Known rows, with every way that one mark hangs from another
nuka{pipupif{boli{pusun}}}: [+0.32, -1.85, +1.75, -0.08, +3.69, +1.55, -3.65, -0.67, -2.11, +6.41, +0.73, +0.56, -0.10, -3.56, +3.23, +0.06, -1.42, +1.94, -1.01]
mito{bonak pusun}: [+0.66, -2.43, +2.27, +1.48, +1.84, +1.95, -0.15, -1.33, -1.04, +0.50, +1.41, +3.18, +5.50, -2.52, -0.66, +0.40, -1.34, +0.72, -1.71]
mito{bonak{boli{pusun}}}: [+0.00, -1.55, +1.28, +1.23, +4.56, -0.66, -3.40, -0.77, -2.85, +2.55, +2.64, +1.08, +3.76, -2.09, -3.19, +0.60, -1.78, +1.41, -1.39]
mito{bonak{boli{pipupif pusun}} luba}: [+0.33, -2.35, +0.80, +1.27, +3.67, +0.29, -1.75, -3.64, -1.65, -0.78, +2.46, +1.98, +4.32, -2.10, -1.25, -0.08, -1.49, +0.12, -1.76]
bonak{boli{pusun} mito{luba}}: [+0.63, +0.27, +2.35, +0.99, +3.40, +0.24, -2.56, -2.47, +0.95, +2.25, -2.02, +5.64, +1.13, -3.07, -1.18, +0.11, -1.15, +1.61, -1.22]
pusun{boli{bonak pipupif} mito}: [+0.96, +0.94, +2.60, +1.91, +1.32, +3.16, +1.66, -5.67, -3.23, +1.73, -2.71, -2.67, +2.67, +1.12, -0.76, -0.39, -0.33, +0.76, -1.50]
nuka{pipupif}: [+1.13, -0.90, +2.55, +0.61, +2.06, +0.95, -0.17, -0.17, -2.57, +3.51, -0.96, -0.58, +2.30, -2.26, -1.68, +0.15, -0.50, +0.97, -1.73]
pipupif{boli{bonak{mito{luba}}}}: [+0.64, -0.38, +3.38, +1.18, +3.38, -0.64, -1.11, -4.77, +1.53, +1.45, -5.43, +4.24, -2.49, -3.62, +2.15, -0.24, -0.22, +2.19, -1.02]
mito{bonak{boli}}: [+0.32, -1.51, +1.97, +1.41, +4.06, -1.75, -0.07, -1.11, -2.97, +0.80, +1.63, +0.23, +4.60, -1.90, -5.32, +0.53, -1.02, +0.97, -1.88]
bonak{boli{pipupif} mito{luba}}: [+1.04, +0.33, +2.51, +1.51, +1.62, -0.91, +2.39, -5.50, +0.04, -0.38, -1.84, +4.31, +2.14, -1.94, -2.96, -0.14, -0.12, +0.19, -2.02]
mito{luba pusun{boli{pipupif}}}: [+1.24, -2.20, +2.27, +1.84, -0.61, +5.23, +5.11, -4.75, -0.32, -1.59, +0.12, +4.73, +4.36, -0.80, +1.48, -0.75, -1.30, -0.08, -0.94]
pusun{boli{pipupif} mito}: [+0.91, +0.39, +1.93, +1.64, +1.48, +3.65, +3.61, -4.33, -2.84, +1.74, -0.03, -1.19, +4.83, +0.39, -0.19, -0.11, -0.39, +0.37, -1.71]
pipupif{boli{bonak{mito{luba pusun}}}}: [+1.00, -0.94, +3.77, +1.18, +1.51, +2.07, -1.18, -5.40, +2.39, +1.41, -5.60, +6.81, -0.79, -4.11, +3.73, -0.42, -0.75, +1.92, -0.87]
mito{bonak{boli} luba pusun}: [+0.74, -2.65, +2.19, +1.25, +2.67, +2.37, +0.74, -1.93, -0.29, -1.77, -0.02, +4.58, +6.35, -3.57, -3.02, -0.21, -1.42, +0.51, -1.56]
mito{bonak{boli} luba}: [+0.51, -2.14, +1.84, +1.27, +4.42, -0.33, +0.68, -1.10, -0.93, -1.68, +0.10, +1.82, +4.75, -3.06, -4.18, +0.00, -0.93, +0.77, -1.91]
mito{bonak luba pusun{boli}}: [+0.57, -3.20, +1.95, +1.61, +1.99, +3.91, +4.45, -1.47, +0.42, -1.89, +0.75, +5.03, +7.45, -1.86, +0.00, -0.37, -1.65, +0.55, -0.89]
mito{luba pusun{boli}}: [+0.99, -1.93, +2.67, +1.61, +0.70, +5.35, +4.11, -1.71, +0.66, -0.63, -1.00, +5.55, +4.08, -1.97, +0.88, -0.56, -1.50, +0.90, -0.66]
pipupif{boli{bonak pusun{mito}}}: [+0.39, +0.09, +2.34, +0.66, +3.94, +3.57, -7.01, -3.67, -1.57, +5.87, -2.95, -1.14, -1.57, -2.95, +4.27, +0.04, -1.14, +2.84, -0.98]
pipupif{boli{pusun{mito}}}: [+0.31, -0.25, +1.85, +0.38, +3.90, +4.06, -5.13, -2.55, -1.05, +5.63, -0.58, +0.20, +0.73, -3.67, +4.57, +0.25, -1.00, +2.24, -1.29]
mito{bonak{boli{pipupif}} luba pusun}: [+0.87, -3.00, +1.78, +1.51, +1.35, +2.16, +1.76, -4.68, -1.18, -2.54, +1.04, +3.58, +6.69, -2.30, -2.12, -0.32, -1.25, -0.58, -1.84]

Rows
[+0.24, -1.17, +2.54, +1.06, +3.61, +0.94, -6.12, -3.02, -1.76, +5.22, -1.09, +0.66, -4.20, -2.69, +3.46, +0.11, -1.48, +2.82, -0.58]
pipupif{boli{bonak pusun}}
[+0.74, -2.34, +1.38, +1.53, +3.27, -0.55, +1.75, -3.99, -1.98, -2.35, +1.32, +0.99, +4.96, -1.99, -3.53, -0.16, -0.73, -0.53, -2.15]
mito{bonak{boli{pipupif}} luba}
[+0.92, +0.42, +2.97, +1.25, +3.06, -0.73, +0.97, -2.94, +0.68, +0.17, -3.38, +4.85, +2.03, -3.01, -3.41, +0.04, -0.21, +1.21, -1.73]
bonak{boli mito{luba}}
[+0.53, -1.30, +1.56, +1.25, +4.11, +3.84, +3.55, -1.41, -0.16, -0.88, -1.10, +0.44, +8.13, -1.74, -0.84, -0.29, -0.75, +0.73, -1.59]
pusun{boli mito{bonak luba}}
[+0.94, +0.15, +2.48, +1.68, +1.58, +0.68, -3.74, -6.32, +0.83, +1.57, -3.44, +3.82, -1.73, -1.38, +2.45, -0.19, -0.81, +0.98, -1.22]
boli{bonak{mito{luba}} pipupif pusun}
[+1.01, -0.23, +2.42, +1.13, +2.82, +5.38, +3.29, -1.75, +0.04, +0.29, -2.51, +0.60, +5.01, -1.82, +0.32, -0.43, -0.62, +1.18, -1.42]
pusun{boli mito{luba}}
[+1.39, -0.22, +2.91, +1.57, -0.09, +1.70, +2.25, -5.99, +0.68, -0.97, -2.30, +6.74, +3.84, -2.30, -1.61, -0.36, -0.59, -0.01, -1.79]
bonak{boli{pipupif} mito{luba pusun}}
[+0.71, +0.08, +1.97, +1.30, +2.02, +0.02, -1.40, -5.23, +0.08, +1.19, -0.68, +4.81, +1.48, -2.00, -0.60, -0.09, -0.86, +0.67, -1.56]
bonak{boli{pipupif pusun} mito{luba}}
[+1.07, -1.55, +3.28, +1.81, +0.54, +5.00, +2.25, -3.09, +0.09, -0.52, -3.91, +4.13, +1.50, -1.33, +0.68, -0.80, -1.53, +1.40, -0.42]
mito{luba pusun{boli{bonak}}}
[+1.03, +0.06, +1.51, +0.83, +2.60, +4.56, -3.05, -4.80, -1.40, +1.43, -0.96, -0.02, +3.33, -2.35, +0.07, -0.37, -1.01, +0.65, -1.85]
bonak{boli{pipupif pusun{mito{luba}}}}
[+0.97, -1.52, +2.47, +2.04, -0.69, +3.86, +4.46, -4.45, -2.20, +0.64, +1.75, +3.18, +3.91, +0.20, +0.33, -0.25, -1.29, +0.18, -1.05]
mito{pusun{boli{pipupif}}}
[+0.95, -0.15, +3.88, +0.52, +1.22, +0.89, -1.57, -4.28, -0.30, +5.52, -4.61, +3.96, +0.51, -3.19, +2.04, -0.14, -0.87, +1.94, -0.94]
nuka{pipupif{boli{bonak{mito{pusun}}}}}
[+0.47, -1.26, +2.28, +0.22, +3.60, +1.12, -5.68, -2.25, -2.60, +6.63, -1.69, -0.76, -2.55, -2.97, +2.99, -0.15, -1.55, +2.44, -0.70]
nuka{pipupif{boli{bonak pusun}}}
[+0.62, +1.05, +3.42, +2.09, +2.26, -1.07, +2.36, -3.44, -0.90, +2.71, -3.30, +2.83, +0.44, +0.33, -2.20, +0.13, -0.62, +1.87, -0.88]
pusun{boli{bonak{mito}}}
[+0.92, -3.12, +2.25, +1.36, +1.98, +3.32, +0.45, -1.38, +0.92, -1.89, +0.02, +4.32, +5.69, -3.50, +0.60, -0.10, -1.30, +0.38, -1.54]
mito{bonak luba pusun}
[+0.61, -0.56, +1.59, +1.37, +2.10, +0.64, -2.70, -3.92, -3.44, +2.76, +2.26, +0.77, +0.46, -1.18, -1.50, +0.19, -1.32, +0.76, -1.45]
bonak{boli{pipupif pusun}}
[+1.08, +0.11, +2.44, +1.73, +1.80, +4.58, +2.30, -5.96, -1.46, -0.28, -3.93, -1.19, +2.99, -0.14, +0.55, -0.88, -0.47, +0.65, -1.29]
pusun{boli{bonak pipupif} mito{luba}}
[+0.74, -0.53, +2.38, +0.42, +4.08, +5.04, -6.40, -4.10, +0.25, +3.70, -4.32, +0.32, -1.40, -4.18, +5.27, -0.46, -1.08, +2.60, -0.93]
pipupif{boli{bonak pusun{mito{luba}}}}
[+0.82, -0.50, +2.25, +1.72, +1.35, +1.04, -5.06, -4.91, -2.83, +3.00, -0.40, -0.38, -2.47, -0.40, +1.54, +0.06, -1.17, +1.02, -1.21]
boli{bonak pipupif pusun}
[+1.06, +1.20, +3.14, +2.11, +1.02, -1.86, -0.72, -6.36, -1.14, +1.64, -3.13, +1.36, -1.06, -0.17, -1.08, +0.18, +0.02, +0.66, -1.85]
boli{bonak{mito} pipupif}
[+0.53, +0.52, +3.50, +1.40, +2.91, -1.96, -1.68, -4.73, -0.25, +3.81, -3.84, +2.71, -2.71, -2.51, +1.02, +0.27, -0.27, +2.31, -1.10]
pipupif{boli{bonak{mito}}}
[+1.19, +0.11, +2.01, +1.16, +1.97, +5.09, -5.32, -5.66, -0.70, +1.67, -3.62, -1.15, +0.16, -1.85, +3.25, -0.51, -0.81, +1.09, -1.48]
boli{bonak pipupif pusun{mito{luba}}}
[+0.72, -0.12, +3.90, +1.42, +1.48, +0.74, -1.83, -5.27, +0.47, +3.63, -3.86, +5.68, -1.32, -3.01, +2.47, +0.05, -0.79, +2.21, -0.88]
pipupif{boli{bonak{mito{pusun}}}}
[+0.50, -0.82, +1.34, +1.71, +2.73, +2.18, +4.07, -3.99, -2.74, +0.40, +1.73, -1.58, +8.30, +0.54, -1.54, +0.07, -0.57, -0.28, -1.95]
pusun{boli{pipupif} mito{bonak}}
[+0.85, -1.29, +1.81, +0.96, +4.21, +3.26, -0.70, -1.65, +0.39, -0.86, -1.90, -0.03, +6.44, -3.37, -0.09, +0.01, -0.44, +0.42, -2.29]
pusun{mito{bonak luba}}
[+0.78, +0.05, +1.84, +0.56, +3.79, +4.76, -4.06, -1.93, -0.57, +2.60, -2.21, +0.86, +2.85, -3.62, -0.40, -0.22, -1.29, +1.70, -1.56]
bonak{boli{pusun{mito{luba}}}}
[+0.72, -1.11, +2.96, +0.47, +2.97, +0.06, -2.12, -2.62, -2.75, +4.80, -2.96, -1.60, -1.69, -2.91, +0.71, -0.18, -0.75, +1.99, -1.05]
nuka{pipupif{boli{bonak}}}
[+0.31, -0.63, +1.78, +1.39, +3.90, +2.44, +2.97, -1.26, -1.99, +1.31, +0.39, -0.84, +8.04, -0.55, -1.88, +0.25, -0.77, +0.96, -1.71]
pusun{boli mito{bonak}}
[+0.79, +0.86, +2.55, +1.83, +1.51, -0.74, -4.45, -5.76, -1.08, +3.55, -1.72, +2.44, -1.93, -0.33, +1.09, +0.27, -0.83, +1.17, -1.37]
boli{bonak{mito} pipupif pusun}
[+0.41, -0.41, +2.77, +0.93, +3.78, +0.29, -4.98, -4.69, +1.71, +3.38, -4.14, +5.08, -3.14, -3.71, +4.45, -0.16, -1.05, +2.60, -0.58]
pipupif{boli{bonak{mito{luba}} pusun}}
[+1.15, +0.74, +3.96, +1.82, +0.29, +1.17, -1.82, -4.17, +0.38, +2.70, -4.41, +5.00, +0.29, -1.71, -0.12, +0.20, -0.74, +1.88, -1.23]
boli{bonak{mito{pusun}}}
[+1.13, -1.76, +2.87, +2.07, -0.60, +4.56, +3.28, -5.91, -0.76, -1.61, -2.42, +3.22, +2.03, -0.17, +1.13, -1.00, -1.24, +0.50, -0.71]
mito{luba pusun{boli{bonak pipupif}}}
[+0.69, -1.09, +1.61, -0.60, +4.15, +5.64, -4.05, -1.90, -0.10, +4.90, -2.69, -0.10, +2.45, -5.00, +5.22, -0.47, -1.12, +1.78, -1.26]
nuka{pipupif{boli{pusun{mito{luba}}}}}
[+0.93, +0.31, +2.81, +2.19, +1.24, -0.07, +3.88, -6.53, +0.07, -0.54, -3.80, +3.35, +0.93, +0.40, -0.48, -0.55, -0.36, +0.81, -1.10]
pusun{boli{bonak{mito{luba}} pipupif}}
[+1.07, -0.45, +1.46, +0.87, +2.05, +5.64, -3.52, -4.38, -0.25, +1.61, -1.07, +0.27, +2.64, -2.52, +3.50, -0.32, -0.71, +0.46, -1.77]
boli{pipupif pusun{mito{luba}}}
